What can hang from each mark:
tegi: nerab
dapil: bepaz
gerakiv: nerab
nerab: babor fadidil fome gerakiv
fadidil: nerab
vopela: fome
fome: dapil nerab vopela

(in the rows, 128 means zero)
Known rows, with every way that one mark hangs from another:
nerab(babor fadidil fome gerakiv): [111 114 119 103 182 142  87 121 161  91 162 146 137 166 144 140 109 183
  59 141 178 140]
fome(nerab(babor) vopela): [144 111  80 115 160 136 164 108 151  95 127 136  62 121 128 129  70 168
 130 141  77 117]
dapil(bepaz): [101 111  86 115 146 152 172 168 165 148 100 156 117  72  80  95 118 195
 126  95 109 102]
nerab(babor fadidil gerakiv): [117 126 150 110 190 152  86 110 164  90 147 148 117 132 137 147  93 205
  75 148 166 131]
fadidil(nerab(babor fome gerakiv)): [ 99 103 126 101 196 156 107 113 131  97 128 134 147 158 156 142  99 184
  80 158 137 145]
fome(nerab): [121 110  72 109 142 128 160 125 151 126 107 146  82 113 103 112 113 175
 146 133  74 105]
vopela(fome(dapil nerab(fadidil gerakiv))): [ 99 112 123  91 111  73 176  84 161 110 151 150 130 139 130 139 105 120
 111 147 106  65]
fome(dapil nerab): [115 120 100 100 106  96 181 126 139 132 128 143  80 109 107  96 113 143
 145 141  63  74]
nerab(babor fadidil fome(vopela) gerakiv): [129 115  94 102 181 138 117  96 167  78 164 141 123 171 153 137  88 173
  60 130 158 130]
tegi(nerab(babor fadidil fome gerakiv)): [118 111 124 109 162 147  96 110 137 101 169 125 154 138 123 141  81 191
  55 148 198 133]
tegi(nerab(fome(dapil(bepaz)))): [ 95 109  87 102  79 118 197 166 124 166 146 128 145  72  69  73 105 152
 105  95 132  73]
fadidil(nerab): [103 108 104 100 164 160 131 124 120 116  99 152 119 106 100 119 110 200
 131 139  73 107]
fome(dapil nerab(fadidil) vopela): [130 121  82  98 113  91 189  85 139 104 156 148  72 122 120  99  88 138
 123 139  59  58]
gerakiv(nerab(fadidil)): [103 142 115 120 136 144  97 140 138 102 130 155 102 116 113 135 118 211
 118 141 120  97]
tegi(nerab(fadidil gerakiv)): [122 120 116 106 154 156 124  98 150 115 138 137 142 103  95 137  94 209
  83 133 159  97]
fome(dapil(bepaz) nerab(babor) vopela): [119 117 110 118 127 108 223 126 149 127 138 134  73  86 123  95  62 138
 122 133  72  82]
vopela(fome(dapil nerab)): [109 108  95  91  82  78 195 124 145 125 132 146 104 115 103 120 114 114
 154 127  64  70]
vopela(fome(nerab)): [113  99  66  99 119 109 172 125 159 124 109 149 110 117 100 136 113 145
 153 119  73  96]
fome(dapil vopela): [128 132  82  91 102 116 189 127 147 115 136 144  80 110  96 100 108 155
 132 104  73  62]
fome(vopela): [133 122  57 103 140 150 169 127 161 111 115 147  88 110  94 117 109 186
 134  97  79  93]

Rows:
[125 122 102  98 138  93 191  61 166 102 152 142  91 139 142 118  89 139
  99 152  82  59] -> fome(dapil nerab(fadidil gerakiv) vopela)
[115 120 111  99 111  92 152 106 132 117 154 154  88 115 113  98 104 147
 123 150  78  71] -> fome(dapil nerab(fadidil))
[103 131 118 122 141 139  62 153 126  88 161 146 113 154 147 140 112 191
  89 154 161 132] -> gerakiv(nerab(babor fadidil fome))
[114 124 161 109 153  98 135  88 149 100 164 138  95 137 157 132  79 151
  87 180 128  97] -> fome(dapil nerab(babor fadidil gerakiv))
[134 120 116 108 128  98 163  89 132  90 172 142  66 126 137 116  61 141
 107 157  83  83] -> fome(dapil nerab(babor fadidil) vopela)
[103  99 108 101 168 150 102 137 107 102 133 141 130 137 130 123 100 184
 101 147 113 141] -> fadidil(nerab(babor fome))
[107 111 156 109 203 165 110 106 138  94 114 137 129 127 145 153  85 204
  94 170 121 133] -> fadidil(nerab(babor gerakiv))
[115 144 108 111 103 110 144 145 125  92 160 128  88 153 150 128  99 146
 109 139 116  89] -> gerakiv(nerab(babor fome(dapil vopela)))
[115 109 128 101 104  83 168 129 136 111 149 139  96 122 121 135  86 116
 141 147  89  92] -> vopela(fome(dapil nerab(babor)))
[112 116  81  91  77 115 161 149 110 142 156 125 130 107  77  94 114 152
 114 109 124  79] -> tegi(nerab(fome(dapil)))
[125 123 102  93 117 104 129 121 129  85 192 142 101 154 131 106  90 141
  82 125 126  98] -> nerab(babor fadidil fome(dapil vopela))
[117 110  98 105 157 138  76 142 134  98 165 151 122 147 120 119 111 181
  82 128 157 140] -> nerab(babor fadidil fome)
[105 120  92  86 100  99 126 138 129 119 172 154 122 141 105  88 133 146
  96 117 123  85] -> nerab(fadidil fome(dapil))
[101 114  58  97  99 108 223 152 156 143 140 142 116 104  96  70 115 135
 111  77  94  70] -> nerab(fome(dapil(bepaz) vopela))
[ 83 113 107  99  86 100 204 167 156 151 127 155 131  76  77 103 120 134
 133  84 101  67] -> vopela(fome(dapil(bepaz)))
[124 135  92 120 145 140 100 127 133  72 163 141 100 159 154 143  91 184
  87 138 139 121] -> gerakiv(nerab(babor fadidil fome(vopela)))
[ 93 103 131 112 106  88 204 148 147 138 137 145 110  89 113 116  81 116
 133 126  95  90] -> vopela(fome(dapil(bepaz) nerab(babor)))
[137 116 113 115 191 131 144  65 170  78 143 138  88 144 158 149  62 174
  86 163 116 115] -> fome(nerab(babor fadidil gerakiv) vopela)
[112 109 138 101 106  79 140 114 128  98 170 150 104 129 126 135  77 121
 117 155 105  89] -> vopela(fome(dapil nerab(babor fadidil)))
[128 107  92 110 131 154 110 153 118 116 151 121 128 115  92 125  88 186
 100 127 159 131] -> tegi(nerab(babor fome))
